In the rows, 128 means zero.
Known rows, with every step that occurs:
vopupo-pizib-zepun: [ 97  90 144 149 141 132 131 131 126 168 155 122 153 159 132 163 151 137
 118 118 101 119 124 147  97 125  88 104 120  93 139  92 136 117 129 193
 122 135 109 126 121]
gevu-rade-kevi-pizib: [106 139 143 132 137 115 141  88 100 122 142 151  56  92 112 141 112 116
 130 134 167  50 141 140 148 131 162 106 120 122 139 111 104 134 113 128
 135 155 175  82 124]
lifuf-rade-kevi-pizib: [134 106 139 135 149 116 130  76 106  97 111 129 103  98 121 122 155 122
 127 139 169  46 122 157 187 161 116  90 138 132  88 142  84 135 116 134
 145 139 166 115 124]
gevu-rade-zepun-pizib-saruvef: [150 123 100  97 107 137 107 141 158 155 148 118  80 107 122 152 127 122
 128 143 127 164 115 113 207 103 130 140 105 142 211 133 170 157 112 146
 122 106 129  95 111]
lifuf-rade: [122 107 148 137 153 126 129 109 138 103 104 118 128 132 144 129 165 126
 139 149 166 121 115 153 168 146 131 101 134 124  69 177 108 128 118 133
 146 114 152 122 122]
kevi-rade-dimur-pizib: [118 164 100 129  95 113 112 136  76 116 119 183 124 185  91 126 122 157
 122 120 128 153 100 116  28 148 240 130 107 125 158  91  87 147 149  78
 133 144 145 137 137]
kevi-rade-dimur-pizib-nele: [127 173  61 146  90 114 121 141  90 122 117 191 144 174  93 130 124 157
 125 133 120 148  96 117   8 144 217 141 109 111 178  97  84 123 153  74
 130 139 130 131 141]
rade-zepun-pizib-kevi: [179  87 121  88  81 142  89 142 157 124 134  85 161  71 122 138 134 122
 130 143  95 161 140  90 237 131  72 137 148 146 203 105 170 138 138 132
 113 114 112 137 113]
pizib-nele-rade-tige: [150 121  86 176  85 139 149 167 180 120 118 121 136  81 134 113 149 129
 130 145 136 142 113 103 105 126  79 138 124 121 107 190 124 125 111 140
 139 118 109 111 138]
pizib-gevu-rade-dimur: [134 154 141 162 185 122 126  91 132 166 113  91 130 113 125 146 115 124
 135 129 131 123 128 136 188 162 186 145 123 156 124 146 158 110 137 122
 114 126 149 102  93]
lifuf-rade-dimur-pizib-nele: [153 161  75 171 127 134 115 104 123  89  85 145 162 134 119 126 184 134
 132 164 146 124  95 153  84 149 183 111 119 135 126 163  91 147 120  86
 128 110 145 117 131]
kevi-rade: [ 94 122 136 111 119 107 134 146 104 133 136 166 110 172 116 132 104 152
 133 115 140 144 116 117  87 141 165 130 123 100 121 108  98 102 148 120
 149 141 140 135 131]
nele-pizib-kevi: [142 154 202 137 111 135 154 146 158 141 126  99  97 141 118 102 114 143
 145 131 160 158 176 112 173 137  68 136 147 131 137 133 151 107 137 155
  89 113  94 139  94]
vopupo-rade: [ 95 110 199 119 189 133 126 142 101 124 149 191 128 145 159 141 116 122
 120 121 129 101 134 121 122  92 112 133 148 106  64  98 145  78 136 124
 121 142 127 120 154]
lifuf-rade-dimur-pizib-vopupo: [151 157  93 156 123 138 107  97 109  96  90 145 156 129 122 127 169 114
 129 149 141 104 107 161  90 161 209 108 110 158 130 180 110 156 126  76
 130 100 159 135 123]
zepun-pizib-kevi-rade-vogov: [124 123 124  83  95 133 138 129 112 135 131 146 150 154 119 130 131 131
 137 127 101 172 147  98 226 135  46 158 152 134 174  68 163  98 144 125
 121 130 149 160 101]
nele-pizib-lifuf-rade: [144 140 163 137 108 118 151 154 178 170 132 119  81 162 114  96 150 131
 147 142 165 142 117 124 154 143  98 118 123 126 106 178 126  87 124 160
 141  98 174 151 125]
zepun-rade-saruvef: [131 115  79 135 113 106 130 136 127  92 113  71 102 129 120 105 113 156
 118 135 125 170 155 139 135  77  78 108 144 136  76 135 127 204 114 199
 137 143  81 148 147]
zepun-rade: [ 96  87 107 134 120 116 135 132 123  95 126  55 100 155 133 113 125 151
 131 116 154 164 157 128  98 104  95  96 151 133  80 134 131 181 134 183
 155 144  95 141 141]
pizib-nele: [114 127  71 172 119 123 143 140 161 128 120 141 173 103 147 134 124 145
 146 147 127 126 125 133  64 111 106 138 148  88 129 121 102  83 133 147
 136 123  96 118 142]
vogov-rade-saruvef: [170 142 164 129 157 131 160 135 163  96 108  85 121 162 165 103 103 140
 125 144  88 202 133 145 149  83  61  97 113 124 100 106 124 164 112 157
 131 139 113 138 171]
pizib-zepun: [102 120 102 129  95 119 121 134 125 126 132  76 183 150 142 152 148 127
 131 131 127 134 126 144  59 134  86 116 148  92 123 131 125 123 125 178
 115 118  93 112 148]
nele-pizib-gevu-rade-saruvef: [154 171 189 128 146 123 156 134 169 183 122  94  82 135 105 113  92 132
 134 135 136 154 146 126 196 124 114 172 129 143 110 169 161  99 114 165
  94 111  99 124  88]
dimur-pizib-zepun-rade-tige: [119 115  52 120  48 131 119 137 101 104 131 102 150 138 128 135 154 120
 107 125 120 136 125 147  34 126 125 131 149 120 157 182 106 197 107 114
 111 128  62 131 149]
nele-pizib: [130 136 192 124 107 130 146 166 162 130 125  98  90 167 118  96 115 151
 146 124 164 160 144 113  99 111 116 134 142 124  94 134 138 119 121 184
 119 116  96 137 115]
nele-rade-vogov: [105 113 158 132 107 136 156 155 140  94 117 116 133 129 137 114 170 136
 129 113 134 188 131  92 200 114 135 138 153 141  33 118 128 175  99 150
 161 142 170 129 131]
vopupo-pizib: [100  80 180 155 162 134 135 137 133 159 146 154 119 138 136 144 129 146
 125 110 113 116 130 139 135 117 141 102 118 110 118  80 128 119 127 175
 141 148 130 136 106]
sisos-rade: [ 97 144 142  93 196 132 133 149 127 119 150 156 118 158 136 126 125 127
 129 107 136 128 153 121  71 114 132 129  88  96 128 134 103 137 132  92
 124 132 113 148 135]
dimur-pizib: [100 123 122 125  89 130 129 129 102 115 121 179 154 123 139 126 128 123
 128 121 124 129 117 147  40 122 217 140 152 114 123 124  80 149 116  72
 129 140  86 133 126]
vogov-rade-dimur: [167 143 174 151 166 143 144 125 151  85 101  46 126 200 159 102 129 152
 136 132 117 202 127 130 102 114 108  73 103 146 117  81 140 175 138 147
 137 138 143 125 166]
sisos-rade-saruvef: [133 171 114  94 186 123 127 152 130 116 137 176 119 130 122 118 114 132
 116 125 108 139 149 131 106  89 111 139  80 100 124 136  97 160 112 107
 106 130 101 154 141]
vopupo-rade-kevi: [ 94 118 189 131 182 134 118 116  88  96 149 213 140 114 146 136 118 119
 108 117 135  39 143 126 155 107  58 130 137 116  61  86 137  61 132 119
 123 158 137 108 141]
dimur-pizib-kevi-rade-zepun: [125 136 112 114  74 128 118 125  95 133 139 197 146  99 112 144 116 123
 117 130 105 139 135 117 128 161 186 156 144 118 210 126  88 138 149  20
 101 137 101 141 117]
gevu-rade: [ 97 141 154 135 138 126 140 120 128 126 137 144  79 128 135 147 122 121
 143 143 163 127 133 135 122 114 174 116 116 115 121 151 127 127 117 127
 138 129 161  90 120]
kevi-rade-zepun: [134  99 114  95 100 111 103 163 125 124 147 148 114 128 107 147 107 155
 122 125 120 150 111  90 142 146 185 138 122 109 167 115 104 127 149 117
 144 135 149 133 144]
zepun-pizib-lifuf-rade: [141 102 108  98  96 123 126 127 152 167 128 121 142 146 129 114 167 103
 146 143 120 147  90 131 166 134  61 109 127 134 128 138 150  77 128 142
 162 106 178 159 121]
sisos-pizib-lifuf: [122 149 129 128 141 110 153 151 150 197 158 137  90 103 139 111 144 116
 137 129 154 139 121 126 112 117 176  89 156 100 181 124  83  72 156 137
 158 126 176 176 165]
nele-pizib-tige: [125 144 154 142  86 137 145 157 157 129 133  82  88 159 120  96  96 152
 137 116 151 127 139 141  86 105 100 142 129 116 117 159 153 154 101 187
 104 103 131 124 125]
zepun-pizib-nele-rade: [131 115 104 112  78 141 143 153 162 136 119 100 165 144 118 105 152 114
 143 139 108 187 110  97  69  99  29 137 136 124 107 124 163  88 129 154
 149 119  78 131 115]
lifuf-rade-saruvef: [158 135 118 136 145 117 124 113 141  99  91 136 132 106 130 124 153 133
 127 165 138 134 114 163 204 121 118 111 126 127  68 178 103 153  98 150
 129 114 140 130 127]

Rows:
[176  86  74  90  87 137  90 162 170 148 136  89 141  94 129 131 127 145
 123 124  96 181 108 107 210 106  94 146 132 147 205  97 170 170 121 175
 120 105  80 135 115] => rade-zepun-pizib-saruvef
[136 166  74 153  78 129  97 125  94  99 103 115 187 155 113 134 162 138
 122 133 117 148 107 143   4 136 199 118 128 131 157 109 109 179 125 115
 104 126 106 117 143] => rade-dimur-pizib-zepun
[148 117 122  44 156 144  96 165 149 115 160 130 128 135 118 131 135 119
 122 116  97 156 137  85 130 108  98 143  84 118 187 124 137 151 132  92
 122 117 111 155 137] => sisos-rade-zepun-pizib
[127 141 177 143 190 135 105 140  95 108 132 168 131 157 141 134 131 136
 118 127 128 115 126 116 105  99 143 119 129 131  83  76 156 110 139 134
 110 141 153 115 158] => vopupo-rade-dimur
[121 168  80 132  86 118 113 135  78 130 122 187 138 164  95 132 109 140
 122 116 118 126 109 125  12 157 246 140 103 133 183 112 103 132 158  67
 130 129 148 151 134] => kevi-rade-dimur-pizib-vopupo
[ 99 124 131 130 159 142 135 137 104 132 150 214 169 101 174 156 104 103
 121 112  96  61 155 133 166 105 128 169 154 131 112 108 161  76 137 119
 126 114 182 157 157] => pizib-vopupo-rade-vogov
[109 152 108 102 201 121 140 120 106 146 159 172  78 123 117 115 108 134
 110  87 139  70 155 138 119 124 100 126  84 110 176  90  88 166 123 109
 105 147  99 136 124] => sisos-rade-kevi-pizib-saruvef
[167  79  84  91  64 143  81 152 158 110 139  75 152  87 125 136 119 130
 124 132  87 142 110 112 174 106  98 141 130 134 189 123 171 169 110 162
 124 106 141 125 136] => rade-zepun-pizib-tige
[155 137 126 161 157 128 109 105 128  82  87  99 136 144 124 123 180 142
 138 154 165 131 109 145 155 153 162  86 115 148  87 153 119 156 124 141
 137 111 175 118 126] => lifuf-rade-dimur
[139 105 101 105  91 122 122 110 143 147 127 139 150 126 121 109 168 100
 139 140 125 108  97 133 191 144  26 109 116 140 126 134 147  65 127 139
 165 117 188 151 115] => zepun-pizib-lifuf-rade-kevi
[131 158 198 132 147 131 152 114 155 162 130 101  89 132 105 114 101 127
 135 121 158 108 152 120 193 150  89 163 126 148 107 166 162  68 126 148
 105 121 113 113  75] => nele-pizib-gevu-rade-kevi
[ 99 124 154 132 162 141 125 134 103 151 152 192 157 107 164 147  89  91
 122 114 111  54 149 143  84 115 124 146 135 126 114 136 165  58 154 107
 122 110 134 148 151] => pizib-vopupo-rade
[ 96 129 146 138 155 141 121 111  94 127 150 212 166  83 155 143  92  89
 111 111 114   5 156 145 118 125  81 144 127 135 111 123 159  44 149 101
 123 123 146 139 143] => pizib-vopupo-rade-kevi
[118 120 148 144 109 121 154 121 117 141 130 106  78 100 106  95 134 126
 112  95 154 119 129 119 145 135 101 106 125 149  82 109 118 180 111 154
 138 152  96 109 110] => nele-rade-kevi-pizib-saruvef
[127 117 132  86 143 137 138 110 137 162 123 106 152 133 137 141 129 108
 140 125  97 157 128 117 244 126  92 178 150 154 129 107 187  90 120 146
 131 123 152 135  86] => zepun-pizib-gevu-rade-vogov
[100 146 129 134 129 129 134  78  99 146 127 180 152  88 125 143 112  98
 118 118 118  79 125 155 133 158 192 170 138 138 133 157 104 100 122  37
 115 146 106 110  87] => dimur-pizib-gevu-rade-kevi
[147  84 176  73 151 145  89 162 124 123 159 159 139 121 140 147 126 114
 112 129  91 130 117  87 175  85  82 148 147 128 125  89 181  91 134 127
 118 129 124 128 156] => vopupo-rade-zepun-pizib
[148 155 103 161 125 127 108 107 106 129  95 120 181 124 117 124 134 137
 123 118 110 139 113 140  86 153 233 142 139 159 136 110 119 156 135  88
 108 133 107 132 110] => rade-dimur-pizib-gevu
[ 93 104  71 127  94 115 125 130 116 111 135  25 148 175 131 140 150 137
 124 125 132 160 147 141  49 116  43 100 153 107 110 148 136 165 133 198
 127 126  70 124 154] => pizib-zepun-rade
[ 96  94  95 145 113 117 129 104 112  64 124  80 112 125 121 106 127 148
 119 111 159 102 168 133 134 117  45  93 137 143  76 122 124 163 133 176
 157 160 105 131 128] => zepun-rade-kevi
[ 99 142 138 128 135 129 141  97 107 168 127 166 144 106 134 147 112 100
 125 120 115 119 119 153 108 149 221 172 147 132 137 162 107 110 122  43
 115 135  99 118  94] => dimur-pizib-gevu-rade
[131 116 124 140 142 120 128  71 105 114 115 138 116  77 124 128 141 107
 126 136 159  24 129 165 174 172 118  98 132 140 110 157  99 118 125 122
 143 123 174 129 124] => lifuf-rade-kevi-pizib-vopupo
[162 160 144 148 133 152 142 119 130  97 104  91 145 184 156 108 120 124
 127 126  93 174 125 145  38 124 155  97  99 155 160 105 133 168 141  82
 129 126 128 143 167] => vogov-rade-dimur-pizib-vopupo
[156 100 104 136 103 113 143 153 146 163 139  85  96  78 112 126 125 130
 131 135 118 140 114  96  78 120 166 119 164 109 149 106  93 165 122 153
 136 137  96 117 161] => kevi-pizib-nele-rade-zepun
[155 109 137  94 129 140 125 116 149 172 126  87 127 112 131 132 121  99
 133 130 110 137 117 119 224 140  83 165 129 162 150 162 197  92 120 140
 118 113 129 126  79] => zepun-pizib-gevu-rade-tige
[125 152 109 135 117 109 115 141  97 115 119 144 118 184  97 126 118 167
 130 122 140 151 110 110  78 148 197 117 104 124 139  87 110 133 154 130
 138 140 162 132 136] => kevi-rade-dimur
[112 131 106 170 104 131 156 154 166 128 119 120 155 114 129 117 146 130
 139 140 133 162 121 107  52 114  85 130 135 104  82 153 114  99 126 134
 148 126  87 111 136] => pizib-nele-rade
[142 158 101 157  95 130 104 125  99  91  98 141 159 139 116 118 145 145
 128 129 127 145 110 135  37 130 242 118 125 145 138  98 103 185 125 100
 120 136 120 126 133] => rade-dimur-pizib
[142 112 144 130 168 124 116 106 155 174 137  90 130  69 133 164 106 113
 128 131 114 121 130 122 243 160 170 162 135 144 146 165 152 103 132 110
 118 122 138 103  99] => pizib-gevu-rade-zepun
[138 119 133 119 120 131 107 137 150 117 146 126  85  87 128 162 126 122
 133 152 143 133 127 111 183 119 188 123 113 126 165 156 131 153 115 122
 135 123 167  87 132] => gevu-rade-zepun
[145 112 183 129 162 130 166  99 131  96 126  76  94 150 156 102 104 133
 126 118 120 122 141 139 135 126  62  77 124 128 120  65 107 149 131 141
 145 165 132 125 166] => vogov-rade-kevi-pizib
[109 130 161 142 183 121 142  92 137 181 130 103 128 105 141 153 101 111
 137 124 130 118 135 143 200 158 161 156 138 137 111 163 148  82 133 115
 122 128 131 106  90] => pizib-gevu-rade
[107 149 121  94 185 127 134 111  94 133 162 177 104 106 117 123 100 105
 115  94 128  32 166 133  77 136 114 123  85 113 167 115  93 127 136  81
 118 141 131 153 136] => sisos-rade-kevi-pizib-vopupo
[145 122 144 146 167 129 133 107 149 174 128 107 109  72 144 149 105 110
 127 130 132  99 128 137 249 167 155 163 124 154 134 199 157 109 118 120
 110 119 154 105  91] => pizib-gevu-rade-tige
